What can hang from each mark
Z_852: Z_493
Z_321: Z_92 Z_126 Z_493 Z_815
Z_929: Z_281
Z_996: Z_922
Z_126: Z_815 Z_996
Z_305: Z_922
Z_922: Z_996
Z_493: Z_281
Z_962: Z_321
Z_281: Z_493 Z_929
Z_815: Z_321 Z_929

Every row comes from one small tree of marks. The marks that hang from a mark follow it in brackets, in the order of their numbers. Every link used is in the known rows. Which tree was each row made from?
Known rows
Z_126(Z_815(Z_321(Z_92)) Z_996(Z_922)): [-51.1  22.5 -14.7 -10.5  10.2 -17.0  26.2 -11.7   7.7 -24.1  -7.2 -24.4
 -60.2  -8.0  33.8   9.5 -22.7  22.5  35.5  25.7 -27.9   9.4  25.9  -7.5
  17.4]
Z_126(Z_815): [-52.3  22.3 -17.7 -17.6  10.1 -29.8   5.3 -19.2 -34.2  -4.7   9.2 -19.6
 -37.7  -7.4   5.0  22.8  15.9  25.3  35.1  42.0 -29.9  -0.8  13.4  15.7
 -17.9]
Z_815(Z_321(Z_126(Z_996) Z_493)): [-30.5  11.3  -4.4 -20.3   8.9 -15.9  35.5  -5.8   1.4  -7.2  14.0 -16.5
 -43.5  -6.2  48.3 -11.8 -27.0  -9.4  12.0  44.2 -30.4 -12.3  28.6 -25.5
   4.2]
Z_305(Z_922): [-47.2   3.0 -11.1 -12.4  16.1 -11.1   9.4 -21.8 -14.1 -23.5   4.4 -35.2
 -20.5 -20.7 -17.2  13.6  13.8  11.8  16.7  37.7 -25.7  -0.4   8.0  -6.8
   7.3]
Z_126(Z_815(Z_929)): [-44.0   6.8  -8.6 -17.9   1.8 -18.9   9.6 -12.9 -33.2   0.3   2.1 -12.1
 -21.1   3.6   8.1  24.7  18.5  21.1  28.2  23.7 -10.7   4.2  -3.8  22.8
 -16.2]
Z_321(Z_92 Z_493 Z_815): [-51.5  16.7 -10.9 -41.3  44.7 -19.9  22.3   7.0  -1.7   5.2   6.7   8.2
 -46.7 -19.8   0.7 -27.9   2.2  24.4  21.1  46.8 -44.1 -17.5  21.7 -23.5
  11.3]
Z_126(Z_815 Z_996(Z_922)): [-53.7  25.9 -13.5  -6.0   4.7 -37.0  14.6 -11.9 -19.2 -35.6   3.9 -32.2
 -54.3 -30.2  28.7  36.1  -2.0  21.6  43.6  39.0 -34.8   7.0  24.8   8.8
  13.8]
Z_815(Z_321(Z_493(Z_281))): [-54.7  -1.6  -1.1 -16.6  -5.8   2.6  33.2 -14.2  -9.2 -18.4   5.2  -8.4
 -41.3  -1.7   8.0 -16.0  25.2  -1.6   6.7  36.3 -25.1 -27.9  14.3  -9.5
 -16.1]
Z_126(Z_815(Z_929) Z_996(Z_922)): [-45.4   9.8  -4.9  -6.7  -4.8 -25.6  19.4  -6.0 -20.3 -32.8  -2.6 -24.4
 -37.1 -18.7  31.7  37.3  -0.1  17.2  38.3  20.9 -15.3  11.8   7.7  15.3
  14.1]
Z_126(Z_815(Z_321) Z_996(Z_922)): [-51.5  25.9 -12.4  -5.2  -9.1 -18.4  23.6 -16.0  -6.5 -29.6  -4.7 -33.8
 -55.1 -14.6  32.2  26.2  -4.5  12.5  41.5  30.1 -24.0  14.3  21.8   0.0
  12.0]
Z_815(Z_321(Z_92 Z_493)): [-44.0   5.0  -9.2 -28.1  23.5   2.7  23.0  -7.3  13.2  -1.2  -2.4  -8.1
 -39.5  -2.6  11.3 -23.3  -3.0   6.7   3.0  32.1 -27.0 -16.2  22.8 -24.0
  -0.6]
Z_929(Z_281): [-49.0   8.1 -20.1 -10.6  17.0   3.7   4.7 -11.6 -18.9  -5.8  10.0 -29.9
 -19.2 -16.7   2.7  -2.3  14.3  38.3  11.5  27.5 -13.9 -12.6  12.5   4.8
 -22.5]
Z_929(Z_281(Z_493)): [-33.3  12.8 -28.0 -16.1   5.0   5.7  -6.5 -10.4  -9.8 -10.0  -7.3 -39.1
 -30.5 -18.4   8.0  -5.8  24.2  29.4   0.8  32.8 -10.2 -12.1  19.5  -1.0
 -18.8]
Z_321(Z_92 Z_815(Z_929(Z_281))): [-45.7  -0.6 -13.5 -29.8  36.6  13.0  20.7   8.4  -8.2  16.5   2.1   2.9
 -13.8  -0.1  -1.4 -31.8   0.3  52.8  14.9  10.1  -3.1  -4.8  -2.5  -0.5
  -6.4]
Z_815(Z_929): [-40.7  -2.7  -2.2 -15.7   8.4  -1.4   7.2  -5.7 -25.0  -8.5  -7.2 -19.3
 -18.4  -9.8   2.1  17.7  20.5  13.2  10.9  21.6 -18.7  -8.1  -4.4  11.8
 -15.5]
Z_962(Z_321): [-49.5   6.3  -9.0 -13.2  20.6 -13.4   5.8  -0.3 -36.0 -22.2   4.8 -20.9
 -26.6  -4.0   4.8  17.5  21.1   7.6  -1.1  51.7 -36.4 -14.8  15.9  12.8
  -3.0]
Z_852(Z_493): [-45.0  14.5  -3.5 -12.2  22.2 -27.0  13.7 -10.7 -29.9 -24.5 -13.6 -22.7
 -35.3   0.8   3.4  11.8  31.1  30.7  24.9  44.8 -40.5  -2.8  28.6  11.9
  -2.5]
Z_493(Z_281): [-58.3   1.9  -6.8  -9.5   7.4 -10.5  15.3 -14.6 -35.0 -23.3   5.7 -17.1
 -44.7 -13.9  -3.7   6.8  28.0  18.2  14.4  39.0 -41.0 -31.0   8.9  11.0
 -24.8]
Z_815(Z_321(Z_126(Z_996) Z_493) Z_929(Z_281)): [-21.6  -9.5  -3.7 -17.3   0.5  12.7  42.5   0.2   7.6   2.9  16.0 -10.3
  -8.0   8.7  55.5 -29.0 -28.6   7.4   1.7  13.4  16.1  -5.9  11.3 -18.3
  -3.3]
Z_281(Z_493): [-34.1  17.8 -18.4 -20.6   4.4 -11.8  -9.3 -10.4 -15.3 -16.1 -17.1 -36.6
 -47.8 -22.0   5.6  12.7  27.3   8.1   5.5  45.0 -36.6 -13.0  17.7   0.7
 -11.2]
Z_305(Z_922(Z_996)): [-60.0   7.2 -23.8 -18.2  12.7 -22.0  18.3 -20.8 -16.4 -17.9  12.2 -33.4
 -15.2 -25.4 -13.9  21.8  -6.8  13.5   9.6  29.5 -35.4 -16.2  17.6 -14.4
  17.8]
Z_281(Z_929): [-46.1   0.8  -4.7 -15.9  25.4  -4.5  -7.1   1.3 -36.2 -26.5  -5.7 -29.3
 -36.4 -42.2   6.0  -3.0  11.0   4.0   6.2  38.8 -26.7 -18.5  19.6   1.3
  -8.8]
Z_321(Z_92 Z_126 Z_815): [-43.7  28.0  -9.9 -34.3  58.8 -22.9  25.6   8.6 -12.8  23.0  -1.3   1.9
 -46.1 -11.6   9.1 -32.1 -19.2  33.0  23.6  50.4 -53.9 -12.6  13.7 -20.3
   6.6]

Write each row's tree
[-33.4 -13.9   9.3 -24.4  19.3   9.3  52.4   2.3   6.2   6.7  -4.8  13.4
 -28.8  19.7  26.7 -48.3 -13.6   4.5  -8.1  23.5 -14.1 -29.7   0.9 -20.3
  -3.9] | Z_815(Z_321(Z_92 Z_126 Z_493(Z_281)) Z_929)
[-40.4   3.0  -4.4 -25.2 -11.0  -4.6  27.7 -13.5  -7.2   4.4   2.6  -0.9
 -19.7  16.1  19.3   2.5  14.6   4.1  22.0  21.9   7.0   5.9   0.4   1.2
  -9.6] | Z_126(Z_815(Z_321(Z_493) Z_929))
[-42.7   6.0  -6.4 -18.1 -11.5  -1.4  19.1 -17.5 -19.7   4.1  -6.2 -12.1
 -21.1  20.2  12.0  16.0  15.5  13.4  26.1  16.5   2.6  12.8  -7.7  15.7
 -20.6] | Z_126(Z_815(Z_321 Z_929))
[-47.1   5.4  -7.6 -24.1  39.3 -38.2  43.3   5.5 -26.3  -5.6  25.5  22.9
 -39.4  23.9  30.8 -30.4 -12.7  14.6   2.4  63.4 -36.4 -33.1  26.6  -5.0
   8.1] | Z_962(Z_321(Z_92 Z_126(Z_815) Z_493(Z_281)))
[-39.7  -6.7   5.2 -20.1  10.6 -28.8  45.8   5.6 -39.1  -7.0  21.7  21.1
 -16.9  30.5  32.9 -11.0   7.9   1.5   2.7  50.6 -10.7 -22.7   3.8  12.7
   3.1] | Z_962(Z_321(Z_126(Z_815(Z_929)) Z_493(Z_281)))
[-36.8  -7.5   2.9 -23.2  -4.0  12.2  24.5  -5.2   0.4  -3.8  -6.9  -8.8
 -16.7   1.9  14.0  -5.4  17.7  -5.6   3.3  18.0  -1.9  -5.7   0.8  -9.4
  -7.9] | Z_815(Z_321(Z_493) Z_929)
[-24.3  -3.2   3.9 -30.7  28.9   7.3  38.5   4.7  15.1  18.6 -10.0   4.8
 -19.4  13.1  30.1 -37.2 -23.4   3.1  -6.3  24.0 -12.3 -11.2   5.8 -27.2
   4.6] | Z_815(Z_321(Z_92 Z_126 Z_493) Z_929)
[-51.4  -7.9   7.8  -7.6  20.7 -16.6  17.8  -0.8 -48.0 -51.1 -15.0 -15.5
 -43.4 -12.6   5.3 -15.1  32.7  20.8  13.0  41.3 -31.7 -24.5  29.7  15.4
  -7.0] | Z_852(Z_493(Z_281(Z_929)))
[-34.5  19.8  -1.2  -7.8  10.3 -33.4  31.2   1.4 -18.4 -16.3  -3.1 -20.7
 -34.9 -14.0  47.8  21.9 -21.8  17.6  35.4  31.1 -19.8   9.9   7.0   5.8
  20.9] | Z_321(Z_126(Z_815(Z_929) Z_996(Z_922)))
[-42.6  29.5  -2.6 -30.1  52.8 -34.1  43.1  20.7  12.7 -11.0   0.5  -1.4
 -59.3 -37.8  40.4 -30.5 -38.7  19.6  28.4  52.6 -54.0 -10.0  33.4 -40.6
  48.5] | Z_321(Z_92 Z_126(Z_996(Z_922)) Z_493 Z_815)
[-39.5  -4.3 -19.2 -10.3  -8.3 -12.2  16.2 -13.6 -26.4  -9.7  26.9 -15.9
 -15.1   5.9  33.2  16.5  -5.1  36.6  29.9   8.1  14.3   4.6   6.8  22.8
 -19.8] | Z_126(Z_815(Z_929(Z_281)) Z_996)
[-35.5 -10.4  -0.5 -28.5  15.0  13.9  26.7  -0.7  13.1   1.8 -10.9   0.1
 -21.3   8.9  14.2 -22.5  -0.3   3.9  -3.5  14.1  -6.7 -10.7   4.9 -16.3
  -0.8] | Z_815(Z_321(Z_92 Z_493) Z_929)
[-46.9  30.3  -0.3 -15.0  37.3 -33.2  35.7  23.5 -23.7 -25.2   1.2 -14.6
 -46.0 -22.6  37.8  -0.1 -16.1  10.0  20.8  63.4 -50.7  -1.5  24.5 -10.4
  44.4] | Z_962(Z_321(Z_126(Z_996(Z_922)) Z_815))
[-43.9   5.6 -13.7  -1.4  -4.2  -9.0  23.1  -6.3 -12.6 -27.0   6.8 -27.9
 -19.5 -14.1  34.3  20.4  -5.4  39.2  32.7   7.7  10.7  13.6   8.4  15.3
   6.6] | Z_126(Z_815(Z_929(Z_281)) Z_996(Z_922))
[-27.7   5.5   5.2 -10.4  22.4   4.5  40.3   8.2  16.1 -12.7 -23.9 -20.0
 -36.6  -6.6  46.2 -11.5 -40.4   9.5   6.8  14.4 -21.9   1.7   6.9 -20.7
  25.7] | Z_815(Z_321(Z_92 Z_126(Z_996(Z_922))) Z_929)
[-19.2  11.9 -17.4 -35.8  38.0   7.4  21.3  17.3   4.0  27.8 -16.0  -1.9
 -24.1   3.6  20.8 -51.7 -11.0  43.9   1.1  24.7  -4.1  -5.8   1.1 -18.4
   2.9] | Z_321(Z_92 Z_126 Z_815(Z_929(Z_281(Z_493))))
[-24.8  -8.4  -4.9 -26.0  29.4  23.9  41.0   5.8  21.0  23.4  -0.8   1.7
  -3.0  17.0  33.8 -57.0 -26.4  24.1 -10.7  11.3  13.4 -10.8   5.7 -28.3
  -2.6] | Z_815(Z_321(Z_92 Z_126 Z_493) Z_929(Z_281))
[-45.5   4.1  -0.4 -21.3  23.1 -30.8  28.7   1.1 -39.6 -14.7  16.7   3.5
 -43.6 -21.0  30.8 -33.4  -4.1   3.0  16.1  56.0 -22.0 -31.6  24.6  -5.2
  -5.4] | Z_321(Z_126(Z_815) Z_493(Z_281(Z_929)))
[-44.0   0.7 -18.4 -13.3   1.3  -1.2  13.2 -13.3 -26.5   5.4  12.1 -14.3
  -5.2   8.6  11.0   6.7  13.3  42.4  23.7  11.8  16.2   4.8  -3.0  21.8
 -25.5] | Z_126(Z_815(Z_929(Z_281)))
[-56.1   2.9 -11.4 -24.9   6.8 -12.5  38.5 -17.6  -2.5  -4.8  12.3   9.7
 -52.1  17.7  14.0 -25.2   4.1  17.5  18.4  33.4 -20.7 -21.9  17.3  -8.4
 -12.7] | Z_126(Z_815(Z_321(Z_92 Z_493(Z_281))))
[-47.2  16.9 -18.1 -14.1 -12.8 -22.5  18.6 -23.5 -19.3 -13.3  14.7 -23.3
 -50.6   6.7  31.4  23.5  -5.8  11.0  38.2  30.9 -20.8   6.6  20.6   8.0
 -13.1] | Z_126(Z_815(Z_321) Z_996)
[-41.3   1.8 -10.0 -24.0   7.5   1.1  21.4 -11.6  -5.8  10.4  -8.4  -2.8
 -27.4  26.3  12.6  -2.5  -1.7  23.8  19.7  11.5  -3.2   7.1  -3.4   7.3
 -13.9] | Z_126(Z_815(Z_321(Z_92) Z_929))
[-28.8   3.7 -15.9 -11.6   6.1 -19.0  28.3  -7.8 -26.2   5.3  25.5 -12.5
 -12.9  10.1  49.5   0.0 -28.6  34.5  26.5  19.4   8.9   3.5   7.4  12.7
 -13.7] | Z_321(Z_126(Z_815(Z_929(Z_281)) Z_996))
[-31.1  15.2   1.3 -15.3  10.0 -38.4  38.9   5.8  -6.4 -17.3   4.3  -9.7
 -33.2 -18.4  55.0  10.1 -23.6   6.5  31.1  36.0 -16.1   4.6  15.8  -8.8
  30.8] | Z_321(Z_126(Z_815(Z_929) Z_996(Z_922)) Z_493)
[-37.1  24.3 -16.3 -14.8  15.1 -47.1  21.1 -13.3 -31.6  -4.6  23.1 -18.9
 -48.0  -3.3  43.0  17.6 -26.5  17.0  37.9  48.9 -37.9  -2.4  24.0   5.7
  -6.3] | Z_321(Z_126(Z_815 Z_996))
[-32.0   3.9  -7.3 -37.7  50.0   0.7  40.8  19.7   5.1  30.3   8.8  17.9
 -10.7   0.8  22.9 -60.9 -21.5  41.8   8.2  25.2  -4.0 -11.8   6.9 -27.0
   9.5] | Z_321(Z_92 Z_126 Z_493 Z_815(Z_929(Z_281)))
[-47.5   3.4 -10.6 -24.1  15.9  10.8  18.2   4.1 -19.9  10.1   4.0  -7.3
  -8.7  -7.0  -1.5 -16.1  18.8  41.8  21.8  14.7   1.7  -1.2  -7.7   6.1
 -12.6] | Z_321(Z_815(Z_929(Z_281)))
[-39.2   1.3 -10.3 -14.7  -8.0 -29.8  13.6 -14.0 -34.3 -16.6  16.0 -13.5
 -32.4   3.1  30.9  35.2  -1.7  15.5  33.6  21.6 -12.0   3.1   5.8  23.4
 -10.8] | Z_126(Z_815(Z_929) Z_996)
[-35.5  21.0 -13.6 -23.4  14.5 -52.8  29.0  -8.1 -19.6  -4.6  30.6  -6.8
 -46.7  -8.9  50.0   5.4 -26.5   6.8  34.4  55.4 -34.2  -8.4  31.7  -8.3
   3.8] | Z_321(Z_126(Z_815 Z_996) Z_493)
